Every row comes from one small tree of marks. Brackets hold a mark, then the marks that hang from it, in alphabetical order. Every link used is in the known rows. Which tree was each row made from?
(in the rows, 128 means zero)
Known rows:
[gizis dige]: [155 119 149 135 138 131 128  89 110 119 117 111 128 114 125 124 128 134
 114 148 116 102 130 134 138 112 140 140 138 141 123 131 146 111 118  94
 136 133 132 115 102 119 134 143 122 116 120 125 122 128 118 125 128 124
 132 152 129 139 121 132 133 124 126 133 127 128 125]
[mezar [dige [gizis panu]]]: [130 144 147 137 155 107 122 146 115 148  98 118 146 119 153 155 138 122
 137 135 112 104 130 168 167 112 130  76 119 121 140 113 121  89 122 103
  84 128 129  80 101 170 165 154 161 142 116 121 110 116 127 158 109 134
 113 114 108 134  99 134 106 146 111  96 126 144 101]
[kuvu [ropi tetole]]: [107 127 119  94 146 121 150 148 107 144 141 122 141 123 138 132 146 148
 148 161 126 119 154 147 125 107 103  98 112 152 123  99 121 140 122 138
 100 135 123 114 120 141 113 125 127 137 120 139 154 105 127 147  91 125
 145 118 121 108 130 114 134 138 145 110 154 147 132]
[tetole gizis [gulo [panu [mezar dige]]]]: [111 136 170 130 114 133 121 102 136 106 166  79 121 145  83 134 125 154
 123 157  82 127 160 203 138 139 113  25 132 110 173 138 116 125  86  79
 143 133 106 100 128 194 157 165 148 146 165 128  99 140 142 135  87 104
  87 112  96 136 124 152  71 149 135 103 147 120 147]
[ropi panu [tetole gizis]]: [ 88 122 133  97 133 128 104 165 125 117 135  86 127 130 118 148 115 126
 157 164 146 142 161 192 165 122 116  85 114 133 140 153  88 178 116 175
 132 116 134  90 122 133 125 140 145 131 133 146 137 117 151 141  71 144
 112 118 110 109 147 170  85 155 133  99 152 136 146]
[tetole [gizis dige] [gulo panu]]: [136 154 180 127 117 159  92  81 132 118 141  54 111 128  93 113 135 147
  95 163 116 122 158 169 165 123 110  80 156 136 155 149 156 109  89  77
 165 144 116 126  99 162 143 155 127 125 161 112 111 166 127 128 131 124
  99 131 112 141 139 158  73 134 132 114 146 111 144]
[gulo [panu mezar] tetole]: [129 160 145 134 113 133 124 110 152 110 161 123 123 127 110 153 140 138
 138 167  90 129 137 127 113 157 108  77 116 103 136 112 168 111 118  90
 139 164 121 121 119 123 178 143 176 134 123 132 142 117 129 116 114 115
  80  94 138 144 131 165  84 147 133 134 145 135 160]
[vuku [gizis dige [tetole gulo]]]: [188 133 166 137 145 125 119  86 107  99 118  38 113 109  93 110 118 152
  91 139 121  99 120 150 152 107 118 113 158 182 139 138 137  96  88  67
 110 147 117 122  70 152 168 137 141  96 147 134 129 138 134 134 181 112
 144 149 117 149 141 124 115 132 127 113 134 122 110]
[panu [gizis dige tetole] gulo mezar]: [187 144 168 120 149 138 158  80  87 111 125  75  96 103 105  89  52 147
 115 192  58 107 145 183 104 110 150  80 144 148 134 182  99  66  98  26
 123 146 124  95 112 145 137 150 153 111 129 144 122 114 140  88  89  83
 123 150 114 153  99 117 148 135 150 150 153 121 143]
[gizis dige [panu gulo mezar] tetole]: [208 152 160 130 152 135 136  90 105 119 126  89 114  87 128 108  96 157
 131 181  89  98 134 173 115 118 116  95 127 135 127 169 128  76  94   6
 120 165 132  58 113 157 161 163 173 107 124 141 127 108 128  81 125  93
 121 138 114 156 105 103 145 133 150 148 129 122 141]
[vuku [gizis dige [panu mezar] [tetole gulo]]]: [201 139 164 147 147 119 127  98 100  96 132  43 112  93  92 115 121 169
 112 160 111 100 118 181 153 110  96  92 140 182 148 127 131  74  73   9
 114 160 114  92  72 181 179 158 180  99 132 142 126 134 145 115 177 107
 123 140 110 167 131 107 127 138 124 121 135 122 116]
[dige [gizis [panu mezar] [tetole gulo]]]: [167 142 169 140 148 113 120 143 125 138 125  83 119 121 136 141 112 150
 125 164 129 114 113 200 139 116  80  76 127 155 155 123 100 107  97  38
 107 156 124  84 104 192 152 150 198 117 137 113 117 137 137 106 148 117
 107  88 105 159 122 105  99 147 131 116 142 134 123]
[mezar [panu gizis]]: [118 129 121 117 146 129 125 158  99 118 102  99 131 120 109 127 117 127
 137 148 114 146 133 156 144 127 162 109 132 127 142 161 122  88 139 138
 132 125 130 117 122 152 140 150 142 139 125 129  96 128 156 145  95 113
 119 125 121 149 130 132 126 140 124 141 154 136 139]
[panu [gizis tetole]]: [156 142 141 130 147 133 131 125 116 125 117  90 111 111 124 111 109 145
 120 138 121 118 127 151 125 119 131 112 132 146 132 165  98  82 134  82
 115 125 132 146 106 154 134 139 153 116 136 132 136 125 131 114 118 110
 115 123 120 153 124 113 136 134 129 147 135 138 119]
[kuvu [ropi [panu gulo [mezar [dige [gizis tetole]]]]]]: [131 133 146 115 172  95 175 149  83 125 122 115 146 114 133 129  69 110
 141 195  65  74 165 223 143 101 123  23 117 131 139 136  70 123 101 122
  71 133 134  50 133 163 149 144 154 126 110 151 125  80 123 145  55  91
 150  99 117 136  97 123 108 151 179 102 149 157 157]
[gulo panu tetole]: [132 177 141 122 117 144 103 112 157 123 140 114 127 122 119 154 163 135
 133 148 108 132 139 108 130 151 119  93 125  90 125 119 176 108 131 116
 133 158 128 138 104 121 184 131 159 133 125 127 141 124 123 123 130 129
  91 101 137 134 136 169  76 139 132 127 138 130 146]
[tetole [gizis dige panu] gulo]: [157 138 168 128 139 138  85  97 114 130 131  55 109 115 109 107 137 150
 128 156 132 136 144 196 169 114 101  92 147 134 158 158 136 103  81  59
 146 139 115  96  98 174 139 164 134 119 154 117 107 168 140 116 144 123
 111 140  93 137 132 132  95 139 131 111 144 113 119]
[gizis panu]: [141 149 123 132 137 128 118 124 133 143 124 125 128 114 138 131 154 142
 138 128 133 136 127 142 139 125 113 118 117 119 133 136 140  98 125  92
 120 134 132 106 116 151 138 142 152 131 122 124 122 128 129 122 143 131
 117 122 124 137 128 114 133 128 129 123 121 134 124]
[gizis [tetole [gulo [panu mezar]]]]: [156 156 162 136 123 140 123 102 144 110 168  86 116 121 107 128 132 159
 109 154 104 111 137 169 119 142  92  75 132 128 147 140 124 119  98  47
 147 159 124 120 113 175 156 151 180 116 152 116 131 140 117  98 131 109
  96 104 126 161 129 124 108 136 136 129 132 124 151]
[dige [gizis [tetole [gulo panu]]]]: [132 168 170 130 138 137 100 127 146 137 119  74 124 128 130 151 130 141
  84 154 123 107 127 160 162 119  99  70 134 142 143 123 133 112 112  88
 124 156 128 119 102 173 163 134 179 115 146 107 129 147 123 126 142 127
  97  80 123 153 127 136  83 140 133 107 143 132 123]
[kuvu [ropi [tetole [gulo [panu gizis mezar]]]]]: [ 85 173 149  76 133 141 159 128  90 133 176  80 114 133 101 121 125 171
 128 211  67 133 179 206 113 116  91  10 126 141 154 122 118 113  93  75
 128 141 102 113 114 195 130 135 176 141 130 129 140 121 140 142  58 101
  85 104 116 135 121 122 118 148 150 109 187 145 164]
[vuku [gizis [panu mezar] tetole]]: [172 145 128 142 143 115 131 125 118 101 128  84 115 102 108 125 116 170
 139 129 123 119 110 151 143 116  99 100 116 171 137 114 123  72 105  50
  89 152 125  98  89 171 171 153 184 112 119 156 142 113 154 118 172 111
 116 123 126 161 133 105 139 128 124 138 121 133 122]

Which tree is each row?
[159 128 175 122 121 130 131  93 116 104 144  90  94 124  91 106  83 129
 151 191  73 144 133 176 110 133 129  70 143 119 145 149 137 115  82  68
 133 161 113  74 142 115 160 153 130 121 137 151 114 121 147  94  95  91
 116 132 107 122 117 173  75 145 150 135 171 107 151] | [panu [gulo [tetole [gizis dige]]] mezar]
[175 143 161 143 143 134  90 101 132 124 124  73 117 103 114 126 152 148
 153 160 128 130 132 160 160 123 105 103 134 117 147 139 164  82 101  61
 129 151 124 102  90 126 181 163 144 119 137 135 123 137 134 108 136 125
 106 127 106 134 131 152  69 147 131 118 145 125 125] | [gulo [tetole [gizis dige panu]]]
[151 120 145 125 155 134 131 125  85 113  94  80 128 106 110 125 115 124
 122 161 104 119 140 152 160 111 166 125 146 141 141 156 136  77 124 107
 135 134 134 119  95 141 151 165 136 130 122 129  98 128 142 145  96 113
 121 148 120 160 125 140 135 141 121 149 154 131 141] | [mezar [panu [gizis dige]]]
[139 153 147 113 119 119 154 117 121 113 153 131 110 134 115 124  96 119
 156 175  69 153 131 140  85 147 127  65 130  93 132 133 136 131 110 113
 122 157 121  79 154 112 161 129 148 133 126 147 126 108 146  97 105  94
 124 116 123 119 120 156  93 141 158 133 164 112 153] | [panu [gulo tetole] mezar]
[195 137 168 144 149 131 111  89 115 114 126  68 121 105 117 117 130 145
 101 149 129  90 130 169 135 116 115 131 155 150 137 155 122 113  96  61
 137 148 130 109  87 143 149 141 136 101 157 113 121 146 112 105 151 115
 140 140 109 149 130 115 119 138 132 120 129 116 122] | [gizis dige [tetole gulo]]
[124 155 149 114 134 121 143 133 117 145 118 119 111 131 144 134  77 121
 135 181  88 148 126 176 133 120 120  53 115 125 137 122 120 108 105  88
 102 152 120  54 147 158 142 144 174 135 104 134 118 107 154 118 116 113
 105 107 123 131  96 133 120 136 145 126 157 129 134] | [dige [gizis [panu gulo mezar]]]
[151 141 166 118 122 123 117 104 111  95 140  81 104 124  89 115  70 103
 156 204  72 145 155 197 133 132 130  64 138 107 147 170 123 140  85 104
 139 156 128  67 131 100 160 156 136 116 131 158 120 111 147 100  78 104
 112 132 115 125 124 190  67 152 161 123 169 111 178] | [ropi [panu [gulo [tetole [gizis dige]]] mezar]]
[131 123 138 121 136 113 179 117 101 117 142 140 132 134 115 121  84 126
 141 162  55 118 151 168  94 136 145  58 133 104 141 146  98 121 107 113
 109 129 118  69 155 153 144 143 132 145 129 144 104  99 134 129  80  91
 123 136 106 119  92 140 124 138 155 119 140 123 140] | [panu gulo [mezar dige]]
[110 170 163 114 114 145 133  96 112 122 158  80  97 137  92 122 108 156
 107 173  75 150 157 186 114 137 120  42 135 121 158 151 125 113  99  68
 154 142 113 137 120 185 141 143 171 138 139 114 114 142 140 120  96 110
  73 108 121 148 120 140 111 140 136 125 161 121 155] | [tetole [gulo [panu gizis mezar]]]
[138 172 146 100 135 134 142 106 105 131 126 113  98 126 122 104  94 113
 135 178  63 177 134 148 101 135 145  59 137  98 141 167 130 101 120 124
 124 139 116 107 137 123 156 120 139 140 130 144 124 117 154 114  91 103
 113 120 118 120 115 157 104 138 148 124 174 115 138] | [panu gizis [gulo tetole]]
[164 148 135 124 173 129 136 108  64 117 104  71 130  84 122 102 112 134
 122 172 110  79 172 195 159  79 127 110 141 158 127 170 103  81 110  88
 115 129 140 126  82 137 128 152 142  97 121 139 146 113 106 128  85 107
 134 131 132 162 125 110 144 143 160 128 137 154 157] | [kuvu [ropi [panu [gizis dige tetole]]]]
[187 149 173 132 156 140 122  86  94 118 119  49 104 109 107 102 113 148
  89 161 103 103 139 188 131 109 125 100 160 158 148 181 110  83  97  46
 138 136 119 138  85 156 142 148 149 104 152 113 120 148 126 107 127 109
 125 142 102 158 124 114 134 136 133 124 148 123 116] | [panu [gizis dige [tetole gulo]]]
[217 151 162 140 159 131 103  82 115 131 122  60 124  90 130 123 157 162
 116 154 135  97 138 175 144 114  98 123 145 141 143 165 134  83  91  25
 128 153 131  96  76 169 164 160 170 102 149 113 122 145 115  97 162 120
 122 133 103 164 128 107 126 139 132 116 123 124 113] | [gizis dige panu [tetole gulo]]
[132 156 179 136 130 132 120 125 146 123 143  74 119 137 120 154 110 139
  93 172 114 103 125 180 142 125  93  57 129 146 148 119 119 119 104  57
 131 158 125 105 108 183 155 145 194 116 139 106 123 139 130 116 133 116
  94  83 126 158 125 137  89 141 130 115 147 134 133] | [dige [gizis [tetole [gulo [panu mezar]]]]]
[145 110 163 153 157 100 154 150 119 118 115 117 145 126 132 153 104 136
 130 151 107  66 111 179 134 118 117  87 125 148 142 112  80  98 118  70
  80 132 129  87 115 163 157 161 161 126 135 132 118  99 125 130 105 111
 127 111 109 148 103 121 105 149 125 117 135 146 111] | [panu [mezar [dige [gizis tetole]]]]
[179 158 159 121 158 146 143  82  91 123 105  71 105 103 120  89  73 137
 102 170  76 112 143 165 123 106 151  91 150 145 124 191 119  70 110  54
 120 132 129 104 109 137 140 140 136 108 140 137 121 123 132  97 100  97
 130 147 117 145 104 127 146 131 152 146 147 119 126] | [panu [gizis dige tetole] gulo]
[126 134 153 113 155 107 142 158 114 124  95 119 147 130 126 167 116  90
 146 180  69 122 134 147 150 139 159  45 133  90 149 128 138 100 123 170
  85 153 132  43 136 133 206 155 151 151 125 131  83 101 155 158  81 109
 135 100 106 121 104 179  57 160 136 109 173 126 133] | [mezar [dige gizis] [panu [gulo tetole]]]
[116 135 160  83 139 139 118 119 104 119 128  69 114 116 118 126  83 115
 137 205 106 125 175 196 159 111 136  67 130 131 131 182 108 164  96 149
 135 130 131  55 125 115 139 148 134 123 123 152 129 110 156 131  56 125
 122 152 108 110 129 185  91 150 145 108 172 119 157] | [ropi [panu gulo] [tetole [gizis dige]]]
[ 90 118 136  79 147 110 172 154  82 116 158 110 136 130 109 125  83 133
 169 208  58 118 198 238 131 109 119   4 111 118 148 152  66 162  86 153
 103 121 118  32 150 160 138 156 134 151 128 170 124  86 146 153   7  94
 131 122  94 101 117 150  95 155 178  89 171 143 174] | [kuvu [ropi [panu gulo [mezar dige]] [tetole gizis]]]
[185 147 154 139 139 121 122 117 130 123 147  86 123 110 117 124 128 161
 134 152 124 121 123 193 118 134  87  95 125 133 151 147 103 104  90  34
 126 157 122  88 112 188 152 157 185 114 150 120 121 141 130  93 151 107
 114 110 101 161 131  90 122 142 132 119 133 132 129] | [gizis [panu mezar] [tetole gulo]]
